Every row comes from one small tree of marks. Brackets hold a mark, then the marks that hang from it, in alphabetical order. Every link used is in the known rows. Which tree was each row made from?
Known rows
(L J): [ 0.08 -1.33 -2.12 -1.83  1.17 -3.18 -0.22 -1.65  3.58  0.27  1.07  2.98
  0.81  1.22  0.31 -0.38  0.12  0.18 -0.26  0.62]
(P (B (C H)) D (J L)): [-1.76 -2.28 -0.22  0.72  0.03 -3.11 -4.12 -0.39  3.36  3.83 -1.22  2.57
  1.17  0.51 -0.25  0.51 -1.38 -0.70 -0.77  0.35]
(L (J P)): [ 0.46 -1.81 -1.74 -1.96  1.10 -3.04  2.02 -1.34  3.30 -0.85  1.19  2.82
  1.05  2.30 -0.75 -0.72  0.47  1.67 -0.69 -0.36]
(Y (P B D J)): [-0.43 -3.03  0.78 -0.35 -0.30 -3.81  1.53 -0.13  3.41 -0.28 -0.81  4.41
  1.64  0.13 -0.85 -0.19  1.00 -1.43 -0.22 -1.06]
(L (J (P (B C) D Y))): [-0.63 -3.15 -1.17  0.36 -0.34 -3.14  2.38 -1.78  3.66 -1.07 -1.04  2.93
  1.03  1.94  0.90  0.19 -1.38 -1.19 -2.88 -0.46]
(Y P): [-0.54 -1.70  0.30 -1.86  0.62 -2.45 -0.55 -0.37  3.95  1.13  1.23  2.89
  1.29  0.98 -0.25 -0.48 -0.69  0.65  0.46 -0.31]
(D L (P B J Y)): [ 0.36 -2.33  0.48 -0.50  0.42 -4.45  4.76 -1.97  4.08 -2.95  0.09  3.16
  0.41 -0.70 -1.40 -0.23  0.61 -2.00 -1.11  0.23]
(D (P J Y)): [ 1.34 -1.90 -0.22 -0.63  0.73 -4.23  2.47 -1.34  3.30 -2.22 -1.11  3.20
  0.58  1.16 -2.45  0.06  0.02 -1.66 -0.31 -0.58]
(D L): [-0.61 -0.97 -0.44 -1.98  0.68 -2.93  0.03 -2.22  4.08 -0.17  2.25  1.78
  0.51  0.18  0.02 -0.30 -0.66  0.19 -0.14  1.63]
(J L (P B D Y)): [-1.61 -3.02  0.24  1.41 -0.41 -4.73  3.81 -1.69  3.49 -3.48 -1.27  1.04
  0.73  1.38 -1.48 -0.70 -0.81 -2.06 -1.37  0.02]
(J L (P (B C) D)): [-2.39 -3.01 -0.06  0.70 -0.32 -3.15 -1.04 -0.88  3.31  0.08 -0.05  0.88
  0.89  2.22 -0.51 -0.69 -1.63  0.16 -1.49 -0.35]
(P B D J): [-0.49 -2.21 -0.04  0.13 -0.18 -4.15  0.06 -0.43  2.70 -0.67 -1.11  3.35
  1.52  1.07 -0.32  0.18  0.09 -2.00 -0.24 -0.16]
(C B): [-0.91 -0.70 -0.51 -0.85  1.08 -1.71 -3.64 -0.50  2.38  0.88  1.07  2.24
  1.36  2.52  1.14  0.10 -2.30  0.93  0.42  0.62]
(Y (P J)): [ 0.86 -1.86 -0.19 -1.81  0.54 -2.97  0.06 -0.58  3.80  0.99 -0.04  4.02
  1.48  0.96 -1.61 -0.32  0.82  0.43  0.36 -0.84]
(J L (P B Y)): [-1.31 -2.28 -0.21  0.76  0.11 -3.87  2.63 -1.30  3.77 -1.89 -0.49  0.79
  0.86  1.80 -0.80 -0.75 -1.08 -1.02 -0.99  0.03]
(Y (P B)): [-1.66 -2.13  0.96 -1.03  0.41 -2.51 -0.60  0.37  3.83  1.14  1.20  3.00
  1.61  0.90  1.04 -0.52 -0.95 -0.01 -0.04 -0.61]
(P (B C) D (J L) Y): [-0.79 -2.73 -1.22  1.54 -0.69 -4.18 -0.34 -2.19  3.81 -0.20 -2.79  2.16
  0.69  0.56 -0.95  0.34 -0.90 -3.16 -1.88  0.46]
(D (P (B C) Y)): [-1.31 -2.15  0.56  0.28  0.22 -2.73 -0.95 -0.44  3.65  0.49 -0.11  2.00
  0.72  1.72  1.22  0.18 -3.06 -1.30 -1.62 -0.40]
(P (B C) (D L) J Y): [-0.31 -2.46 -0.60  0.42 -0.84 -3.52  1.13 -2.74  4.30 -0.54 -1.32  3.04
  0.69 -0.44  0.18  0.81 -0.94 -2.90 -2.33  1.08]
(J (P (D L))): [-0.48 -2.17  0.34 -1.42  0.01 -3.69  3.37 -2.24  3.57 -2.54  1.60  1.88
  0.54  0.82 -1.68 -0.62 -0.01  0.46 -0.68  0.69]
(P D): [-0.99 -1.62 -0.08 -0.69  0.23 -3.73 -0.75 -1.06  3.00 -0.75  0.19  2.25
  0.91  1.24 -0.36 -0.02 -1.08 -1.15  0.06  0.60]

Write each row's tree
[-1.90 -2.06  0.76 -0.53  0.63 -2.30 -2.95  0.44  3.26  1.69  1.24  2.09
  0.94  2.05  1.44 -0.28 -2.44  0.34 -0.85 -0.68] => (D (P (B C)))
[-0.41 -2.26  0.17 -1.08  0.44 -2.92 -0.22 -1.20  3.82  0.62  1.17  2.97
  0.58  0.26 -0.30 -0.27 -0.12  0.22 -1.23 -0.03] => (D L (P (B C) J))
[-1.13 -2.74  1.20 -0.49 -0.26 -1.95 -3.07  0.76  3.73  4.76 -1.02  4.61
  1.87  0.44  0.62  0.76 -1.35  0.01 -0.59 -0.90] => (Y (P (B (C H)) D J))
[-1.05 -2.67  0.84  0.09 -0.49 -4.06  5.33 -2.26  3.94 -3.73  0.34  1.89
  0.71  0.16 -0.39 -0.21 -0.86 -1.83 -1.85  0.73] => (J (P B (D L) Y))
[-0.02 -2.31 -0.20  0.24 -0.60 -4.63  3.93 -2.67  4.09 -2.87 -1.09  3.18
  0.73 -1.11 -0.79  0.41  0.39 -3.45 -1.39  1.14] => (P B (D L) J Y)
[ 0.09 -2.37 -1.09 -0.97  0.37 -3.43  6.04 -2.79  4.54 -2.87  1.29  2.81
  0.62  0.18  0.18 -0.60  0.40 -0.41 -2.15  0.72] => (D (L (J (P B Y))))
[ 0.38 -2.17 -1.82 -1.15  0.15 -4.48  5.23 -4.21  4.66 -3.15  0.27  3.15
 -0.10 -1.51 -0.88 -0.05  0.64 -2.51 -1.75  2.02] => (P (D (L J)) Y)
[-1.23 -3.46 -0.34  0.41 -0.58 -3.47 -0.77 -0.93  4.01  1.41 -1.14  3.26
  1.16  0.01 -1.38 -0.57  0.43 -1.00 -1.14 -0.74] => (Y (P (B C) D (J L)))
[-1.76 -3.06 -0.21  1.52 -0.71 -3.59  1.02 -1.67  3.81 -1.11 -1.45  0.87
  0.65  1.98 -0.58 -0.23 -2.23 -1.42 -2.12 -0.10] => (J L (P (B C) D Y))
[-0.56 -2.06 -1.71  1.01 -0.16 -3.30 -1.59 -1.81  4.05  1.16 -1.97  1.85
  0.90  1.25 -0.31  0.22 -1.31 -1.95 -1.74  0.36] => (P (B C) (J L) Y)
[-0.60 -3.15  0.42 -0.93 -0.68 -2.69  0.81 -1.57  4.50  1.15  0.41  4.08
  1.11 -1.00 -0.22 -0.05  0.26 -0.66 -1.58 -0.09] => (Y (P (B C) (D L) J))
[-0.99 -2.68 -0.47  0.12  0.52 -3.60 -1.73 -0.59  3.37  0.95 -0.41  2.14
  0.66  1.25 -1.41 -0.74 -0.16 -0.11 -0.76 -0.81] => (D (P (B C) (J L)))
[-0.53 -2.64 -0.51  0.54 -0.21 -4.75  3.74 -2.32  3.58 -3.53 -1.39  1.14
  0.31  1.48 -2.86 -0.63 -0.53 -1.57 -0.93  0.27] => (J L (P D Y))
[-0.21 -2.32  0.33 -0.93  0.26 -2.90  0.35  0.19  3.59  1.06  0.12  4.11
  1.84  0.67 -0.26 -0.31  0.59 -0.40 -0.02 -1.06] => (Y (P B J))
[-1.03 -2.99 -1.08 -0.39 -0.09 -2.77  0.45 -1.00  3.22  0.23  0.16  3.02
  1.23  2.26  0.97 -0.24 -0.71  0.43 -2.05 -0.67] => (L (J (P (B C) D)))
[-1.02 -1.95  0.44 -0.56 -0.04 -2.49 -2.59 -1.04  3.85  3.52 -0.07  3.48
  1.07 -0.55  0.82  0.93 -1.37 -0.34 -1.16  1.03] => (P (B (C H)) (D L) J)
[ 0.93 -1.95 -0.84 -0.58 -0.31 -4.58  3.97 -3.43  4.19 -3.01 -1.08  3.11
  0.32 -0.87 -2.10  0.45  0.58 -2.97 -1.14  1.40] => (P (D L) J Y)
[-2.51 -2.50  1.79 -0.45 -0.05 -1.49 -3.89  0.85  3.86  5.03  0.19  3.61
  1.62  0.46  1.94  0.52 -2.77  0.42 -0.68 -0.32] => (Y (P (B (C H)) D))
[-0.53 -2.24 -0.05 -0.51 -0.15 -4.31  2.09 -1.96  3.52 -1.72  0.19  3.26
  0.95 -0.64 -0.61 -0.07  0.93 -1.83 -0.74  0.99] => (P B (D L) J)
[-0.71 -1.89  1.07 -1.23  0.87 -2.26 -1.88 -0.28  3.93  3.47  1.35  3.49
  0.79 -0.33  0.29  0.32 -1.06  1.09 -0.85  0.10] => (D L (P (B (C H)) J))
